Each row was made from one small tree. The marks that hang from a mark follow it in brackets, in the order of their numbers. Every link used is in the known rows. Write each row's tree.
Known rows
K_678(K_381): [ 1.541  4.695  2.374 -1.143 -5.623  3.329 -2.112 -1.715 -3.106  1.345
  0.427 -4.342  1.458 -6.336  3.681 -0.411  0.373  1.288  5.353 -2.058
  0.783 -7.161]
K_381(K_116(K_119 K_894 K_908)): [-1.779 -1.412 -0.265  0.987  5.497 -6.094  2.512  0.750  1.931 -3.076
 -4.320  2.769  2.118  5.298 -1.108  2.323  2.629 -3.323 -2.650  2.412
 -2.558  2.175]
K_894(K_116(K_119 K_908)): [-3.233  0.180  0.622  2.676  0.680 -1.351  0.772  1.177  1.988 -0.052
 -3.743 -0.733  0.551  3.425 -1.017  0.158  0.974 -2.378  1.408 -1.709
  0.596  5.517]
K_894(K_116): [ 0.234  1.464 -1.118  2.488 -4.674  5.047 -0.327 -2.097 -0.920  0.169
 -0.806 -4.326  0.376 -0.315  1.978 -1.789 -4.041  2.573  4.272 -2.679
  1.044  0.355]
K_968(K_133(K_116(K_119 K_381))): [ 0.793 -2.293 -3.260 -0.714  2.320  3.127  0.329 -0.729  2.322  1.404
  2.663  2.642  2.791 -3.271  0.194 -0.772 -0.582 -4.231 -1.791 -1.074
 -2.930 -2.389]
K_133(K_116 K_968): [-1.075  1.665  0.261  3.207 -6.714  8.265 -3.381 -0.129  0.222  6.237
 -2.906 -6.329  4.078 -6.968  0.346 -4.793 -5.154  0.216  1.730  3.915
 -1.261 -4.963]
K_202(K_119): [-1.267 -0.008 -0.786 -0.784 -3.788  2.145 -2.962  0.285 -3.916  1.170
 -1.591 -7.840 -0.135 -4.767  3.095  1.303 -5.403  4.514  4.238 -3.172
 -0.865 -0.887]
K_381(K_116): [-0.471 -1.110  0.020  1.398 -1.629  2.845 -1.722 -2.086 -0.488  1.025
 -4.698 -3.810  2.771 -1.397  3.419  0.160 -5.618  3.507  1.945  1.787
 -1.040 -5.249]
K_119(K_116(K_381 K_894 K_908) K_202): [ 4.051 -0.521  0.861 -1.272  0.627 -2.145 -0.167 -0.403 -0.605 -2.608
  5.750  4.459 -5.504  3.808 -1.959  0.645  2.716  3.117 -1.778 -2.271
  4.139  2.553]
K_119(K_116(K_894 K_908) K_202): [ 2.220  0.368  0.075  1.334 -0.691 -1.917 -1.495 -0.938  0.448 -1.373
  3.394  0.401 -3.825  3.501 -1.839 -1.122  0.866  2.436 -1.008 -0.546
  2.275 -0.241]
K_202(K_119(K_116)): [ 0.320 -0.340 -2.279  0.274 -3.559  3.451 -3.290  1.790 -2.917 -0.717
 -3.207 -6.208 -2.071 -0.941  2.109  0.199 -7.026  7.836  4.569  0.825
  0.122 -1.362]
K_381(K_116(K_119(K_202) K_894 K_908)): [-3.884 -2.940  1.185  0.035  3.470 -8.404  0.896 -0.528  1.018 -0.420
 -0.629  1.108 -0.856  5.629 -0.697  1.032  1.086 -2.718 -4.873  2.212
 -3.142  2.811]
K_894(K_116(K_119 K_381)): [-1.845  0.311 -0.423 -0.934 -0.127  1.024  4.064  0.559 -0.902 -1.164
 -0.163 -0.250 -0.710  2.263  0.186  0.517 -1.693  1.136  2.325 -0.451
  1.160  5.699]
K_381(K_116(K_119 K_894)): [-1.690 -1.049 -1.136 -0.235  3.218 -3.554  4.591 -0.841 -0.194 -2.844
 -4.133 -0.915  2.933  4.000  0.495  1.183 -2.497 -1.086 -2.237  5.430
 -3.495  0.509]
K_894(K_116(K_119(K_202) K_381 K_908)): [-3.144 -1.872  1.646 -0.718  0.241 -3.732  0.700  0.835  0.070  1.240
  3.420  1.551 -4.420  3.581 -0.922  0.560  1.504 -0.620 -0.587 -4.060
  2.418  8.562]
K_968(K_133): [ 2.865 -0.855 -2.103  1.576 -0.137  4.587 -2.782 -3.391  0.244  1.266
  0.206 -4.201  2.551 -6.413  3.452 -1.494 -2.453 -0.357  1.284 -5.413
 -0.703 -5.206]
K_678(K_381(K_116(K_119(K_202) K_908))): [-4.845 -0.391  4.118 -0.448 -0.788 -6.345 -2.546  0.808 -0.652  3.158
 -0.728  0.172 -1.355  0.995  2.032  1.087  2.137 -2.063  0.138  1.571
 -2.493 -1.955]
K_133(K_116(K_894) K_968): [ 0.361  2.839 -0.488  3.075 -3.770  5.728 -0.065 -0.769 -0.669  2.642
  0.615 -3.477  4.181 -2.847 -1.484 -5.094 -2.344 -2.824 -0.232  5.072
 -1.912 -2.386]
K_894(K_116(K_119 K_381 K_908)): [-1.372 -0.293  0.575  0.155  2.739 -1.952  2.046  2.023  1.275 -1.539
 -0.906  3.441 -1.370  3.489 -1.395  1.475  2.437 -1.301  0.681 -2.405
  1.615  7.885]
K_678(K_381(K_116(K_119 K_908))): [-2.654  0.460  2.869  0.517  0.755 -4.283 -1.480  2.321  0.866  0.427
 -5.219  1.911  1.863  0.777  1.624  1.747  3.518 -3.090  1.923  2.343
 -2.396 -3.174]

Which tree is each row?
[ 6.126  1.422 -2.097 -1.518  1.009  3.079  3.198 -0.599 -1.674 -5.009
  2.274  2.444 -1.883  1.965 -0.935 -0.354  0.027  4.827  0.789  1.453
  3.471 -1.016]
K_119(K_116(K_381 K_894))
[-3.138  0.697  2.245 -0.436 -1.598 -2.079  0.290  1.128 -1.968  0.593
 -4.208 -2.017  2.581  0.089  3.788  0.894 -1.267 -0.838  2.880  4.942
 -3.256 -4.504]
K_678(K_381(K_116(K_119)))
[-0.649 -0.648  2.013 -3.829  3.290 -6.958  3.219  0.022 -0.215 -0.904
  4.632  3.324 -3.926  1.670 -1.785  2.276  4.996 -1.698 -4.066 -3.544
  1.760  5.966]
K_116(K_119(K_202) K_381 K_894 K_908)
[ 5.680  1.119 -0.907  0.345  3.295  0.463  1.566  0.404  0.708 -5.384
  1.924  5.573 -2.668  3.049 -2.629  1.019  4.184  2.270 -0.417 -0.887
  3.874  0.622]
K_119(K_116(K_381 K_894 K_908))
[ 3.905  0.167 -1.905 -1.129  3.588 -1.540 -0.662  2.997 -2.589 -5.232
  2.033  4.255 -4.406  2.635 -1.767  2.479  2.663  3.525  1.136 -2.049
  1.629  4.529]
K_202(K_119(K_116(K_381 K_894 K_908)))
[ 4.396  1.534 -1.127  2.778  1.519  0.771 -0.208 -0.128  1.608 -3.997
 -1.529  1.462 -0.527  3.508 -2.306 -0.499  2.356  1.840 -0.047  0.251
  2.227 -0.848]
K_119(K_116(K_894 K_908))
[-1.005  0.795 -1.927 -0.448  0.005  0.221  3.562 -0.391  1.269 -0.343
  1.271  0.136  3.566  1.028 -2.015 -1.781  0.008 -2.842 -1.850  3.193
 -2.911 -0.380]
K_133(K_116(K_119 K_894))
[-1.250 -0.070 -0.629 -2.239 -0.475  3.157  1.351  1.251  1.299  1.784
  0.808  0.625  2.066 -2.326 -1.128 -0.148 -0.999 -0.449 -0.243  1.232
 -0.559 -0.703]
K_133(K_116(K_119 K_381))
[ 4.126  1.737  0.429 -1.181  3.814 -0.904  1.763 -0.978 -0.122 -3.687
  3.279  4.127 -0.930 -0.287 -1.850  2.352  5.192 -0.743 -0.967 -4.973
  3.568  1.118]
K_116(K_381 K_894 K_908)
[ 4.504  0.337  0.024  0.267  1.204  3.495 -1.603  1.479  1.852 -1.457
 -1.631  2.673 -2.641  0.099 -1.418  1.796  1.164  4.970  1.467 -2.274
  4.854 -0.841]
K_119(K_116(K_381 K_908))
[ 1.941 -1.002  1.912 -1.679 -1.091  1.080 -3.001  0.277  0.081  1.441
  2.506  1.505 -5.358  0.526 -0.297  0.689  0.091  5.244 -0.255 -2.625
  5.202 -0.004]
K_119(K_116(K_381 K_908) K_202)
[-1.874  1.102 -0.119  2.885  0.701 -0.338  0.567  2.313  2.148  2.442
 -2.692  1.165  3.933 -0.054 -4.314 -3.067  3.347 -7.337 -3.148  5.086
 -2.576  2.644]
K_133(K_116(K_119 K_894 K_908) K_968)
[ 1.543  2.909  0.646  1.130 -1.489 -0.927  0.230 -2.058 -3.820 -2.808
  0.718  0.683  2.155  0.793  2.638 -0.886  1.369 -0.415  2.069  2.726
 -2.597 -5.750]
K_678(K_381(K_116(K_894)))
[ 1.656  0.685 -0.581 -4.352  3.615 -2.658  6.734 -0.173 -1.766 -3.752
  1.280  1.170  0.256  0.588 -1.054  1.883  1.452 -0.518 -1.515  0.044
  0.878  3.653]
K_116(K_119 K_381 K_894)
[-5.081 -0.805  0.453 -1.675 -4.696  1.008 -1.510 -0.669  1.109  5.872
  1.790 -4.497  0.632 -2.042  0.410 -2.115 -3.877  0.389 -1.681  1.410
 -2.477 -1.474]
K_133(K_116(K_119(K_202)))
[-2.280 -1.228  2.125 -5.040 -1.271 -1.824  2.768 -0.178 -1.787  2.559
  2.140 -3.196 -2.652 -3.003  1.429  1.787 -2.474  2.721 -0.934 -1.895
  1.538  2.522]
K_116(K_119(K_202) K_381)
[ 0.879 -0.871  1.823  1.281 -3.444  1.005 -4.675 -0.439  1.112  2.047
 -0.461 -2.445 -3.858  0.390  0.365 -0.417 -2.086  5.127  0.659 -1.673
  3.309 -2.308]
K_119(K_116(K_908) K_202)
[ 1.896 -0.523 -2.815  4.547 -0.054  5.048 -6.020 -1.700  5.067  2.365
  2.125  1.747  3.200 -5.072 -0.005 -2.180  2.655 -4.923 -0.585 -5.273
 -2.323 -6.426]
K_968(K_133(K_116(K_908)))
[-3.782 -0.918  2.742 -1.574 -1.054 -4.078 -1.529  0.041  1.457  4.182
 -0.791 -3.792 -1.870 -1.622  0.615  1.039  0.460 -0.194 -1.524 -3.152
  1.022  2.081]
K_116(K_119(K_202) K_908)
[-0.961  1.299  0.563 -0.774  1.110 -4.449  2.610  0.001 -2.603 -2.729
 -0.958  0.960  2.745  3.212  1.697  0.523  2.166 -3.156  0.887  5.801
 -4.263 -2.149]
K_678(K_381(K_116(K_119 K_894)))
[ 3.103  0.508 -2.964 -2.358  0.797  1.100  1.402  1.685 -4.957 -5.033
  2.243  1.008 -3.052  1.891 -0.352  1.746 -2.503  5.503  2.660  0.607
  0.325  3.032]
K_202(K_119(K_116(K_381 K_894)))
[-3.643  0.330  0.232  1.631 -3.931  4.164 -0.180  2.209  0.970  6.515
 -5.413 -5.936  4.604 -4.182 -0.676 -3.469 -3.872 -3.159  0.302  6.450
 -2.528 -0.978]
K_133(K_116(K_119) K_968)
[ 5.706 -0.456 -3.309  1.622  5.112  2.079 -2.474 -2.350  3.048 -1.999
  7.745  8.986  1.585 -2.004 -2.163 -1.041  6.653 -6.556 -3.455 -5.559
 -1.357 -2.797]
K_968(K_133(K_116(K_381 K_894 K_908)))
[-3.651 -3.201  0.173 -1.370  0.464 -5.324  3.039 -1.787 -1.311 -0.192
 -0.045 -2.620  0.103  3.901  1.055  0.473 -3.126  0.307 -2.943  4.013
 -3.851  1.357]
K_381(K_116(K_119(K_202) K_894))
[ 1.548  1.397  0.050  1.525  0.327  2.470 -1.073 -0.204  0.325 -1.737
  1.516  2.936 -1.982  1.479 -0.596  0.712  1.986  0.692  2.571 -5.642
  3.329  4.506]
K_894(K_116(K_381 K_908))
[ 3.737 -1.330 -2.289  2.213  2.178  4.275 -4.577 -1.368  4.107  1.298
  4.973  5.741  1.533 -4.995 -0.869 -1.119  3.789 -3.887 -1.835 -6.377
 -0.265 -5.258]
K_968(K_133(K_116(K_381 K_908)))
[-5.043 -3.348  2.404  0.009  1.342 -5.559 -2.377  0.143  1.953  2.979
 -3.482 -1.926 -0.632  2.055  1.411  1.363 -1.709 -0.361 -2.262  0.876
 -2.000  1.535]
K_381(K_116(K_119(K_202) K_908))
[-2.381  0.243  0.567 -0.718 -2.067  4.309  1.889  2.470 -0.252  5.421
 -3.308 -1.651  2.789 -4.412 -0.963 -2.089 -2.962 -1.965 -0.304  5.400
 -0.770  0.754]
K_133(K_116(K_119 K_381) K_968)
